Known rows, with every step that occurs:
n, f, d, v: [-10   1  19  -4 -16  10  -4  12  18  25  25   0 -14 -15 -10   7   2 -16
   5   0   6 -17   3  12   5  19   1  29  -4  -1  10 -28   8  14  16 -24
  -8  13   2]
m, p, f: [  7   8 -15  14   8  11  15  11 -14  10   3 -26  -1  -7 -15  -9   0  -4
   8   6  -2  -1   6   4 -13  10  -5  20   7  10  12 -16  22  -7  18   9
 -19  10 -18]
d, f, n, j, s, e: [  1  -3  10  15   0   5  -5   3   6  15  23  14   2  -4  15   6 -76 -15
  16 -21  -6   7   5  -3 -43  17   9   8  18   2  22 -10  33   8   6  13
   9  14  14]
f, p: [  3   5  -5  -3   3  11  -2   7 -20  10  21   5   1  -6   6   6 -16   5
  10  22  -5   5   5 -19  -6  32 -28  30   8   7  -5 -18   4   3   9 -12
   0  14   6]
c, h, j, s, e: [-10 -13  12  -2  -9  -9  -2   2  13   8  25  11   2  -3  -1   3 -77  -1
   7 -24  -4  10   6  -8 -35  13  13  10  17   6  20 -18  42  10   0  19
   7  12  14]
p, f: [  1   6 -14   8   2   3  10  -3  -2  14  -1 -24  -5   1 -11 -10  13 -12
  15   7  -8  -5   6  14   0  14  -3  18   5   1   5 -12  18  -6  18   2
 -22  -1 -22]
d, v: [-17   4  16  -9 -15   8  -5   4  11  22  13  14 -15  -4 -21  -5  13  -9
   2  -1 -10  -4   7  16  -6  17  -1   9   3 -10  13 -20  -7  32   9 -21
 -13  20  -1]
h, c: [ -4  -7  12   8  -6   1  -3  11   3   2  36  -2  -6   6 -33  -5  36  20
 -27  -6 -16   7   2   7 -13  32   8  22  -4   4  16 -20  10  21  11  -3
 -33  -1  -4]
e, s, j, h: [ -2  -9  20  -9 -20   8  -1 -10 -18   5   2  -8  -6  10  -7   4 -70  -6
  20 -11   0  14   0   7 -14   3   6   6  13   1   5 -21  42  11   3  17
  -5  17  -3]
c, h: [ -1 -14  24 -13  -7   3   5 -12   3  10  18  -9   0  19  -1 -16 -20  10
  -4  -1 -12  14   6  -5 -12   3  14  15  -3  13  -5 -21  27 -13   6 -25
 -13  29 -23]
r, p, f, d, v, t: [-15 -17   3 -12  13   7  -2  11  10  20  20  -5 -10  -5 -36  10  59  -7
  14  11  13   8   5  12   8  27  -7  16   3  13  -4 -19  13 -24   9   4
  13   8  -6]
l, j, s, e: [ -6  -8  -4  -6   0  -2  -2   1  12  11  16  19   2  -8   6   0 -70  -6
  16 -21   6   9   5  -3 -37   7  -3   6  17  -3  23 -12  32  15   5  20
  12  14  21]
s, e: [ -2  -8 -11  -7  -3  -6  -6   2   7  11  23  12   0  -3   0   3 -26   2
 -15  -5 -14  17   7  -2 -25  18  -5   5  13   1  24 -15  22  23   1   6
  -7   5  11]
u, p, f, d, v: [-11   0  10  -5 -15  13   3   6   8  24  22  -8 -12 -16 -29   1   1 -17
   7  -2   8 -10   4  19  -3  25  -4  27  -2  -6   9 -29  11   4  18 -17
 -14  11 -11]
v, t: [ -4 -20  -9  -9  21  -6   0  10   1  12  11  -3  -7  10 -20   1  58  10
  -3  16  -3  19   7   9   2  20  -8   0   8  21   0 -11   0 -14   3  15
   9  15  -3]
l, j, h, c: [ -3 -14  20  -7 -20  12  -1   0  -5  -1  21 -10  -7   4 -38  -4  26  19
  -2  -8  -9   8  -1  -5 -16  21  21  16  -9   4   1 -18  42  23  12  12
 -33   3 -10]
f, n: [  6  12  11  18   7   6  -8  11 -12  21   8   7  -7   4  27  -5 -15   7
  28   9 -19  13   9  -6 -15  17  -3  19   8  15   4 -19  12  14   7 -17
 -17  21 -18]
t, v, d, f, p: [  9   4  14  -3  10  23 -13  -2 -18  20  25 -14  -1 -14   3   4  -1   5
   3  23  -8  -7   5 -20   1  44 -18  41   4  -3  -1 -19  -7 -32  18 -14
  -3  22 -20]
e, s, j, h, c: [ -3 -10  31   7 -20   7  -5   2  -5  -2  28 -10  -8   8 -36   4 -10  17
 -13 -17  -7  12  -2   7 -15  25  18  17   1   4  13 -23  41  19   7  14
 -30  -1  -4]
e, s: [  7   2   8   0  14  -5  -1  -4 -13   4  19  17  -3  14   6  -6 -78 -12
  18 -18   2  -2   6  26 -14  18 -15  15  16  -5  22 -25  12  22  12 -10
   8  24  12]
d, f, n: [ 14  17  24  39  10  17 -10   4 -17  26   6  -8  -6   2  25 -13 -16  -3
  24   7 -27   5  10  -3 -16  29   5  23   7   4   6 -17   6  -4  13 -20
 -11  21 -26]
n, f, d, v, y: [ -7  -3  28   6  -6   8   6  10   6   4  24   6 -11   3  -5  -2  17   4
  -8   6  11  -6   1  16  -4  24  -8  14   6  -1  17 -30   2  -2  14 -12
 -18  28 -16]
n, j, s: [ -8 -10   3  -1   0   5   8   5  -2   7  17  13  -2  10   6  -1 -68 -21
  34 -16   8  -3   1  10 -33   2   2  12  13   2   9  -9  11   3  14  13
  11  29  14]
j, n, f: [  4   6   2  22 -18   3   2  18   0  13   4 -35 -10  -7  29   0  -6 -13
  35  19 -12  -1   5  -1  -5   5  27  26   1  12   8 -13   7   7  15 -13
  -4  19   5]
p, r: [ -1  -1  -9  -7  15  -3   8   3   7   9  44 -13 -12  19 -10  -6 -21 -20
  27 -13  -8  16   9   1 -21  30   0  25   7  -4   6 -24 -16  -7  16  -1
  -3  19  -5]
v, d, f: [ 10  -9  10   9  15  18 -12 -13 -10  19  12 -27  -5   0  -4 -13  30  -7
  -3   6 -18  -9   5   7  -5  33   2  29   4 -13  12 -16 -13 -41  24 -14
 -10  29 -27]
v, y: [ -3  -8   8   4   5   1   9   3 -11  -7  15   7  -4  20   1 -13  11  15
 -10  10  -2  11   4  14 -15  21 -15   3  13   0  16 -21  -4  -4  10   1
 -20  30 -20]
v, d, f, p, u: [ 11  -6  -4  39  -2   9 -17 -21 -14  12  15  10   0   8   7  -4   9   4
  -5  15 -11  -9   5  -5 -16  48 -36  26   9  -1  16 -20 -16 -23  18 -29
 -29  18 -14]
h, j: [-13  -8  -5  -5 -10  -6   3  12 -10   1  14   2 -10   1 -30  -1  -3   7
   6   1 -13   3   4  -5 -18  31  13  21  10  -4   5 -15  18  46   8  29
 -13   9 -11]
y, v, d, f, p: [ 10   5   6   4  13  23 -16  -4 -21  21  20 -14  -1 -11  -4   4   1   4
   5  14 -13  -6   6 -22  -1  44 -24  38   4  -3   3 -20  -2 -32  17 -19
   1  21 -15]
f, n, j, s, e: [ -3  -5   3   5  -1   0  -4   6   9  13  23  21   1  -3  16   9 -74  -9
  18 -19  -1  11   5  -4 -42  11   5   5  18   7  21 -11  35  17   3  15
   6  14  18]
r, p, m: [ -6  -3 -26  -7  12  -1   7  -1 -20   8  18   6   2  10 -16   2  -2 -22
 -10  11  -6   5   3  29 -33  19  -9  41   8   5   0 -20  33  18  16 -23
  -5   4  -7]
j, n, f, d: [  5  -8  -1  18  -7   3   3  15   0  16  25 -27  -6 -14  21   5 -24 -14
  21  13   6  -6   0   3   1   9   6  46  -2  11   2 -25  28 -17  18  -9
   0  14   3]
t, v: [-14   2   8 -34  -7  -3  -7   9   5  22  30   6 -11   2  -6  -7 -31  12
 -10   9 -10   5  10   2  -4  12  -4  14   0  -4  15 -18  -5  23  10   5
 -21  19 -28]
e, s, j: [ -3   7   7   6   0   2  -3   6  -8   7  13  12  -8   7 -12   4 -76   1
  -4 -17  12  14  -2  21 -21  18  -7  16  24 -11  24 -18  13  28   4  22
   3  11   2]

Rows:
[  6  -9  12  -5 -19  19   5  -8 -19   9  -1 -15  -6  10   2   5 -17 -12
  44   6 -11   7   2  -9 -18   4  23   7   1  15 -16 -10  57  12  12   9
 -23  16 -23]	p, f, n, j, h
[  4  -7 -28  -4   5  -8  16   5 -23  10  13 -10   0   6 -22  -4  -3  -9
 -35  11  -9   5   3  39 -38  25  -3  26   5  11  10 -22  22  24  19 -18
 -20  10 -16]	u, p, m
[ -1   1  15  20 -26   1   5  17   1   9   5 -38 -11  -6  15   2 -11  -5
  36  15 -12  -1   3 -10  -8  10  46  30  -1  14   0 -14  28  14  12  -3
  -7  18  -6]	c, h, j, n, f
[ -1  -2  16   9  10  15  -8   3  -3  21  14   5  -6   6  11   1 -62 -15
  45 -23   0  -6   4   0 -31  10   6  19  10   4  12 -13  18 -15  17   3
   9  37  -6]	y, v, d, f, n, j, s
[  4 -11  21   5 -24  16   4   6 -12  -1  28 -24  -6   6 -35   6  22  13
   6  -6 -12  11  -1  -6 -25  32  32  17  -9  14   0 -18  46  18  15   8
 -44   0 -22]	u, p, f, n, j, h, c
[ -4  -2  -2   3  -1   7  -2   5   5  11  24  13   4  -4  12  13 -75 -19
  34 -19   3  12   5  -9 -44  15   5  14  19   4  18 -11  40   7   6  14
   8   8  14]	r, p, f, n, j, s, e
[  2  -9   9   7   5   6 -10   1   8  16  23  10   1  -7  16   9 -57 -10
  17 -19  -2   4   3  -4 -39  18   9  12  17   3  22 -12  31  -8   9  11
   5  19   7]	v, d, f, n, j, s, e
[-11 -11   2   1  -6 -10  -4   7  10   8  23  15   0  -7  -2   5 -71  -5
   8 -21  -5   7   6  -4 -35  17   4   9  20   1  25 -16  33  19   1  25
   8   9  21]	h, j, s, e
[-12  -1  26   2  -5   7   5   4   1   1  15  16 -11  11 -12 -10  24   9
  -9   5   0   3   4  20 -11  23  -9   0  11  -7  19 -24  -8   8   9 -10
 -21  32 -18]	d, v, y
[  2  -9  25  10 -20  14   1   3  -5   1  24 -17  -7   7 -30   5  29  11
   6  -5 -14   5  -1  -4 -16  26  31  17  -9  13  -2 -15  52  18  13   9
 -43  -3 -20]	p, f, n, j, h, c
[  1   1  19  21   5  14   2   5  -7  15  14   8  -2   8  19  -3 -74 -23
  46 -16   1  -4   2   5 -36  10   9  17  13   4   7  -9  15  -4  16   6
  11  31   3]	d, f, n, j, s
[  8   9   2  10  18  13   5   1  -7  12  47 -22  -7   7  -6  -1 -31 -23
  29  -4  -9   9   7 -14 -18  51  -7  40   7  -6  -4 -23 -16 -27  20  -7
   7  17  -6]	d, f, p, r
[ 10   9 -14  12   9  -4   8   8 -12  17  12  -4   1  -6   3  11   7 -12
 -25  26  -4 -17   0  19 -11  25  -9  43   4  22  -4 -19  39  19  17 -24
 -11  -3  -5]	n, f, p, m
[ 10   5   8  18   3  22   0   7 -16  13  14   5  -6   9   4   0 -12  -9
  22   3 -12   5   1  -4 -33  27  19  17   6   1  -2  -3  20  28  16   4
 -13  20 -24]	d, f, n, j
[ 11  -1   8  10   8  23  -5   5 -14  15  14   1  -7   6   5   3   9  -5
  23   6  -9   2   0  -5 -28  29  20  22   5   2  -1  -5  19  13  19   3
 -17  25 -31]	v, d, f, n, j
[  5   0  -7  46 -22   0  -9  -3 -10   6  12   7  -4   3  14   6  -8   4
  14  20  -8  -7   4 -13 -17  40 -16  26   9  10  13 -17   0  12  13 -17
 -27   9  -1]	h, j, n, f, p, u
[ -2  -6  15  -3   2   6 -13   3  13  20  29  11  -1  -8  14  10 -65  -5
  13 -18  -1   4   5  -7 -36  18  11  12  15   1  25 -12  29  -4   9  15
   1  20  -1]	t, v, d, f, n, j, s, e
[ -6 -12 -23  17 -10   5 -11 -15 -15   0  23  24   1  23   0  -5 -16  -9
  16   2  -8  13   8  -1 -35  34 -33  21  11  -5  21 -20 -17   4  13 -28
 -23  16  -1]	r, p, u
[-15  -3  16  -7 -11   9  -5   5  13  24  25  12 -13 -12 -20   1   0 -12
   0  -3   3  -9   4  17  -1  18  -8  25  -1  -8   9 -28   9  13  13 -20
  -8  16   0]	f, d, v
[  8   2   5   7   9  22 -10   4 -13  19  15   2 -10   7  -4   5   1  -2
  22  -3 -13   3   3  -9 -28  27  16  19   3   1   4  -7  23  17  17   1
 -15  25 -34]	y, v, d, f, n, j
[-13   2   2  33 -18   5   0   8 -11  11  -4 -18 -12  -5   2  -6 -26   3
  23  13 -10  27   1  13 -25  -3  21  18  15 -10   7 -10  17   5   2  18
  -3  21  -4]	s, j, n
[-15   4  23  11 -24  13  -5  15  17  26  19  -7 -17 -20 -10   9  -8 -15
  10   2   9 -10   0  14   0  14  13  31   0  -5  10 -26  14  13  12 -12
  -5  14   1]	s, j, n, f, d, v
[  4 -13  14 -10 -19  17   1  -6 -21   7   4  -6  -6  12   5   6 -23  -8
  40   5 -13  12   2 -12 -22   4  20   5   1  15 -14 -12  50  19   9   7
 -19  22 -17]	f, n, j, h
[  5 -11 -18   0   1   7  12   6 -12  13  26 -30   0 -10 -13  -1 -22 -11
   6   4  12   0   1  11  -8  25 -15  40   0   5   4 -28  27 -26  23   0
 -13   5 -18]	u, p, f, d
[  0  -4  -2   4  -5   3   2   8   3  12  22   4   3  -6   9  10 -76 -13
  23 -20   3  12   4  -4 -46  17   7   7  17   8  22 -11  36   9   8  16
   1  11  10]	u, p, f, n, j, s, e
[ -8  -4   2  -6   4   7   6   2   0  11   3  12  -3   1   6 -12 -68 -12
  45 -18  15  -3   3   6 -28  -2  -7  15  13  -5   7 -12  12   3  16  15
  17  30  12]	l, j, s
[-12 -15  17 -10 -15  -4   6   2  -4   1  17  -5  -7   9 -30  -7 -15  15
   2  -3 -12   7   3 -13 -18  24  30  22   3   5  -5 -19  38  28   5  14
 -14  16 -26]	c, h, j
[ 10  12   0   1  -5  13  -1  17 -12  12  21 -11  -1 -12  21  15 -14  -3
  16  25  -1  -6   3 -27   3  33 -16  37   3  18  -3 -17   2   6  13 -18
   0   9  10]	n, f, p
[-13   2  14   0 -11  11   0   2  15  26  18  -1 -13 -15 -24   0   9 -17
   6  -2   6 -16   4  21   5  18  -5  27  -1  -7   6 -27  18   4  16 -16
 -13   7 -10]	p, f, d, v
[-12   0  31  20 -14  10   5  13   4   5  17  -1 -14  -1  -5   0   7   6
  -1   8  13   2  -1  19  -9  19   3  16  10  -5  16 -27  10  -5  10   0
 -15  28 -17]	s, j, n, f, d, v, y
[ -6 -12  12 -11 -26  11   0  -6 -15   8   0 -15  -7   7 -12   3 -35  -1
  11   1  -7  19   0  -2 -13   2   9   6   8   3  -1 -16  36   7   2  20
 -14  14  -9]	s, j, h
[-15   0  23   8 -24   9  -3  15  14  23  20  -6 -17 -21 -15   8   0 -15
  18   3   4 -16   2  10   0  19  17  33  -2  -3   6 -27  20  21  15 -11
  -6  14   0]	h, j, n, f, d, v
[-14  -3  34   5 -27  10  -2  10  17  23  22 -10 -16 -17 -14   5  -4 -11
  17   0   4 -14   2   6   0  16  26  34  -5   1   1 -29  30  12  13 -18
  -7  18  -7]	c, h, j, n, f, d, v
[  6   8  15  15 -18  12   2  15 -14  10  16 -25  -3 -15  19  13 -22   3
  34  28  -4  -1   2 -32  -4  27  13  41   2  18 -14 -17  26   1  10 -12
   2  15   0]	c, h, j, n, f, p
